What can hang from each mark
z271: z957
z818: z271 z734 z759
z639: z818
z759: z818 z957
z957: z271 z373 z639 z759
z734: z818

Known rows, with every way that one mark hangs from another
z957[z271 z373 z759]: -1.54; 2.01; 0.25; -0.13; 0.18; -0.77; 0.21; -0.45; 1.76; 0.22; 0.46; 0.38; -0.47; 0.88; 0.04; 0.49; 0.78; -0.24; 0.87; 5.73
z734[z818[z271[z957[z373]] z759]]: -0.48; -0.26; -1.77; 0.15; -1.81; 0.03; 0.25; 1.20; 0.32; 0.52; -0.20; 0.32; -0.04; 0.32; -0.55; 0.15; -0.82; 2.76; -0.17; 2.42
z759[z818[z734] z957[z271 z373]]: 0.30; -0.41; -0.03; -0.44; -0.84; 0.40; 1.54; 1.59; -2.15; 0.09; 0.32; 1.17; -0.55; -0.07; -1.66; 0.48; 0.75; 0.57; 0.29; 3.94
z734[z818[z271 z759[z957[z373]]]]: -0.21; -0.46; -1.60; 0.05; -2.42; -0.26; 0.15; 1.19; -0.27; 0.73; -0.32; 0.57; -0.20; 0.39; -0.61; -0.18; -0.89; 3.48; -0.13; 2.19
z271[z957[z373 z639 z759[z818]]]: -1.72; 0.96; 0.01; -0.59; -0.05; 1.28; 2.01; 0.30; -0.29; -0.38; 0.51; 0.83; -0.46; -0.07; -0.95; 0.93; 0.45; -0.80; 0.44; 4.25
z734[z818[z271 z759]]: -0.06; -0.34; -1.64; 0.22; -1.90; -0.57; -0.20; 0.84; 0.54; 0.80; -0.50; 0.27; -0.19; 0.54; -0.20; -0.41; -1.38; 2.59; -0.26; 1.46
z271[z957[z373 z639[z818]]]: -1.51; 0.22; -0.18; 0.10; 0.31; 1.76; 1.72; 0.28; -0.05; -0.67; 0.54; -0.16; -0.33; -0.12; -0.58; 0.80; 0.64; -0.30; 0.28; 3.66
z271[z957]: -0.53; -0.11; -0.27; 0.18; 0.23; 1.07; 0.03; 0.59; -0.88; -0.64; 0.23; 0.66; 0.44; -0.52; -0.36; 0.45; 0.00; 0.30; -0.06; -0.07
z957[z271 z373 z639[z818] z759]: -2.60; 2.22; 0.24; 0.14; 0.35; 0.16; 1.58; -0.90; 2.09; -0.06; 0.56; 0.14; -1.22; 1.17; -0.05; 0.40; 0.51; -1.11; 1.02; 8.35
z271[z957[z373 z759[z818[z734]]]]: -0.83; 0.32; -0.27; -0.49; -0.17; 0.50; 1.70; 1.32; -1.31; -0.51; 0.45; 0.92; -0.21; -0.12; -0.89; 0.75; 0.32; 0.19; 0.21; 3.79
z957[z271]: -0.50; 0.82; 0.13; 0.33; 0.44; -0.12; -0.59; -0.39; 0.90; 0.17; 0.14; 0.35; -0.01; 0.32; -0.08; 0.13; 0.20; -0.54; 0.36; 1.88
z759[z818[z734] z957[z639]]: 0.24; -0.65; -0.20; -0.44; -0.98; 1.49; 1.88; 1.38; -3.11; -0.12; 0.11; 1.17; -0.72; -0.36; -1.75; 0.33; -0.10; 0.30; -0.08; 2.08
z734[z818]: 0.09; 0.00; -0.51; -0.47; -0.29; -0.90; 0.26; 0.14; 0.54; 0.46; -0.30; -0.50; -0.48; 0.31; -0.37; 0.28; -0.72; 0.90; -0.04; 1.15
z957[z271 z639]: -1.20; 1.63; 0.16; 0.30; 0.61; 1.00; 0.07; -0.99; 1.34; 0.29; 0.28; -0.07; -0.51; 0.46; -0.47; 0.62; 0.46; -1.22; 0.50; 3.52
z639[z818[z734 z759]]: 0.13; -1.08; -0.96; 0.93; -0.72; 0.11; 0.78; 1.46; -1.17; -0.26; -0.01; 0.44; -0.53; 0.49; -0.03; -0.72; -0.79; 1.51; -0.25; 2.82
z734[z818[z271[z957] z759]]: -0.45; -0.37; -1.82; 0.30; -1.74; 0.12; -0.22; 1.18; -0.05; 0.41; -0.35; 0.71; 0.10; 0.22; -0.47; -0.11; -1.36; 2.76; -0.30; 1.37
z759[z957[z271]]: -0.51; 0.22; 0.10; 0.30; -0.27; 0.54; -0.67; 0.26; -1.02; -0.22; 0.15; 1.39; 0.14; -0.15; -0.51; 0.08; -0.02; 1.04; 0.30; 1.12
z734[z818[z759[z957[z271 z373 z639]]]]: -0.72; 0.36; -0.84; -0.08; -1.21; 0.06; 0.28; 0.42; 0.40; 0.84; -0.07; 0.35; -0.70; 0.55; -0.97; 0.53; -0.24; 2.12; 0.27; 4.03

Rows
-0.50; -0.03; -0.44; 0.46; -1.29; 0.46; -0.40; 0.77; -0.47; 0.42; 0.23; 1.29; 0.05; 0.23; -0.54; -0.01; 0.44; 2.08; 0.29; 2.57 => z818[z759[z957[z271 z373]]]
-2.02; 1.50; -0.11; -0.18; 0.15; 1.47; 1.25; 0.03; 0.05; -0.49; 0.61; 0.39; -0.28; 0.05; -0.57; 1.11; 0.59; -0.14; 0.47; 4.38 => z271[z957[z373 z639 z759]]
-0.28; 0.20; -0.02; -0.45; -0.67; 1.26; 2.11; 1.12; -1.88; 0.22; 0.45; 0.82; -0.91; 0.05; -1.98; 0.86; 0.94; 0.01; 0.41; 5.19 => z759[z818[z734] z957[z271 z373 z639]]
-1.44; 0.83; -0.16; -0.19; 0.01; 0.54; 0.69; 0.53; -0.20; -0.61; 0.49; 0.73; 0.08; -0.05; -0.26; 0.75; 0.45; 0.47; 0.36; 3.02 => z271[z957[z373 z759]]
0.17; -1.19; -0.49; -0.34; -1.92; 0.69; 0.85; 1.27; -2.29; -0.11; -0.27; 1.97; 0.16; -0.54; -0.92; -0.69; -0.85; 1.09; -0.15; -0.56 => z759[z818[z271] z957]
-0.74; 0.57; 0.30; -0.97; -0.59; -0.89; 1.80; 0.27; 0.33; 0.21; 0.17; 0.64; -0.60; 0.38; -0.33; 0.15; 0.34; -0.60; 0.49; 3.81 => z957[z373 z759[z818]]
-1.16; -0.07; -0.38; 0.18; -1.09; 1.46; 1.47; 0.43; -0.92; -0.37; 0.29; 0.44; -0.45; 0.01; -0.59; 0.06; 0.23; 1.21; 0.25; 3.34 => z759[z957[z373 z639[z818[z271]]]]
-0.72; 0.02; -0.95; 0.29; -0.88; 1.06; 0.37; 0.82; -0.29; -0.32; 0.22; 0.27; 0.50; -0.19; -0.24; 0.21; 0.10; 1.11; -0.05; 1.20 => z818[z271[z957[z373]]]
-0.50; -0.18; -1.65; 0.23; -2.20; 0.41; 0.02; 0.87; -0.40; 0.69; -0.40; 0.77; -0.35; 0.37; -0.69; -0.18; -1.41; 3.11; -0.16; 1.96 => z734[z818[z271 z759[z957[z639]]]]
-1.21; 1.41; 0.46; -0.63; -0.10; -0.94; 1.20; -0.11; 1.25; 0.33; 0.31; 1.00; -0.65; 0.71; -0.41; 0.27; 0.57; -1.13; 0.82; 5.71 => z957[z271 z373 z759[z818]]
-0.85; -0.10; -1.33; 0.61; -2.54; 1.55; 0.23; 0.95; -0.81; 0.45; 0.06; 1.03; 0.05; 0.19; -0.55; -0.31; -0.11; 2.83; -0.02; 2.39 => z818[z271 z759[z957[z373 z639]]]
-0.26; -0.56; 0.23; -0.64; -0.90; 1.34; 1.61; 0.50; -1.99; -0.03; -0.01; 1.45; -0.46; -0.50; -1.35; 0.09; -0.19; -0.25; 0.10; 0.80 => z759[z818 z957[z639]]
-0.43; -1.03; -1.75; 1.17; -1.51; 0.99; 1.03; 2.15; -1.37; -0.51; 0.14; 0.67; -0.09; 0.32; -0.22; -0.54; -0.63; 2.44; -0.30; 3.78 => z639[z818[z271[z957[z373]] z734 z759]]
-0.20; -0.17; -1.89; 0.88; -2.63; 1.80; 0.62; 2.04; -2.15; 0.37; 0.20; 0.67; -0.28; 0.38; -1.04; 0.06; 0.02; 3.52; -0.25; 3.93 => z818[z271 z734 z759[z957[z373 z639]]]
-0.62; 0.46; 0.17; -0.02; -0.42; 0.46; -0.01; 0.29; -0.50; -0.03; 0.37; 0.78; -0.07; 0.02; -0.67; 0.47; 0.92; 1.08; 0.51; 2.66 => z759[z957[z271 z373]]
-0.44; -0.03; -1.36; -0.05; -1.00; 0.06; 0.11; 0.79; 0.01; 0.09; -0.28; 0.14; 0.02; 0.03; -0.45; 0.21; -1.20; 1.80; -0.20; 1.11 => z734[z818[z271[z957]]]
-1.77; 1.17; -0.94; 0.22; -0.98; 1.45; 0.79; 0.39; 0.08; -0.35; 0.32; 0.57; 0.07; 0.12; -0.28; 0.43; -0.09; 0.77; 0.22; 3.49 => z818[z271[z957[z373 z639 z759]]]
-0.07; -0.42; -2.10; 0.97; -1.98; 1.41; 0.31; 2.43; -1.69; 0.01; 0.27; 0.57; 0.24; 0.18; -0.74; 0.17; -0.01; 3.13; -0.41; 3.16 => z818[z271[z957[z373]] z734 z759]
-1.35; 1.78; 0.29; -0.05; 0.49; 0.91; 0.94; -0.95; 1.97; 0.58; 0.58; -0.85; -0.76; 0.65; -0.65; 1.11; 1.57; -1.23; 0.74; 5.57 => z957[z271 z373 z639]
-1.07; -0.16; -0.85; 0.74; -0.10; 2.04; 1.12; 1.01; -1.33; -0.68; 0.34; 0.58; -0.30; -0.07; -0.68; 0.39; -0.32; 0.66; -0.10; 2.98 => z271[z957[z639[z818[z734 z759]]]]
-0.98; 0.45; -0.41; 0.43; -1.16; 1.19; 0.03; 0.39; -0.14; 0.51; 0.31; 1.05; -0.28; 0.32; -0.77; 0.28; 0.59; 1.63; 0.39; 3.55 => z818[z759[z957[z271 z373 z639]]]
-1.83; 1.97; 0.17; -0.45; -0.15; 0.49; 1.56; -0.66; 1.18; 0.20; 0.47; -0.36; -0.91; 0.71; -0.22; 0.76; 0.78; -0.55; 0.65; 5.46 => z957[z373 z639 z759]
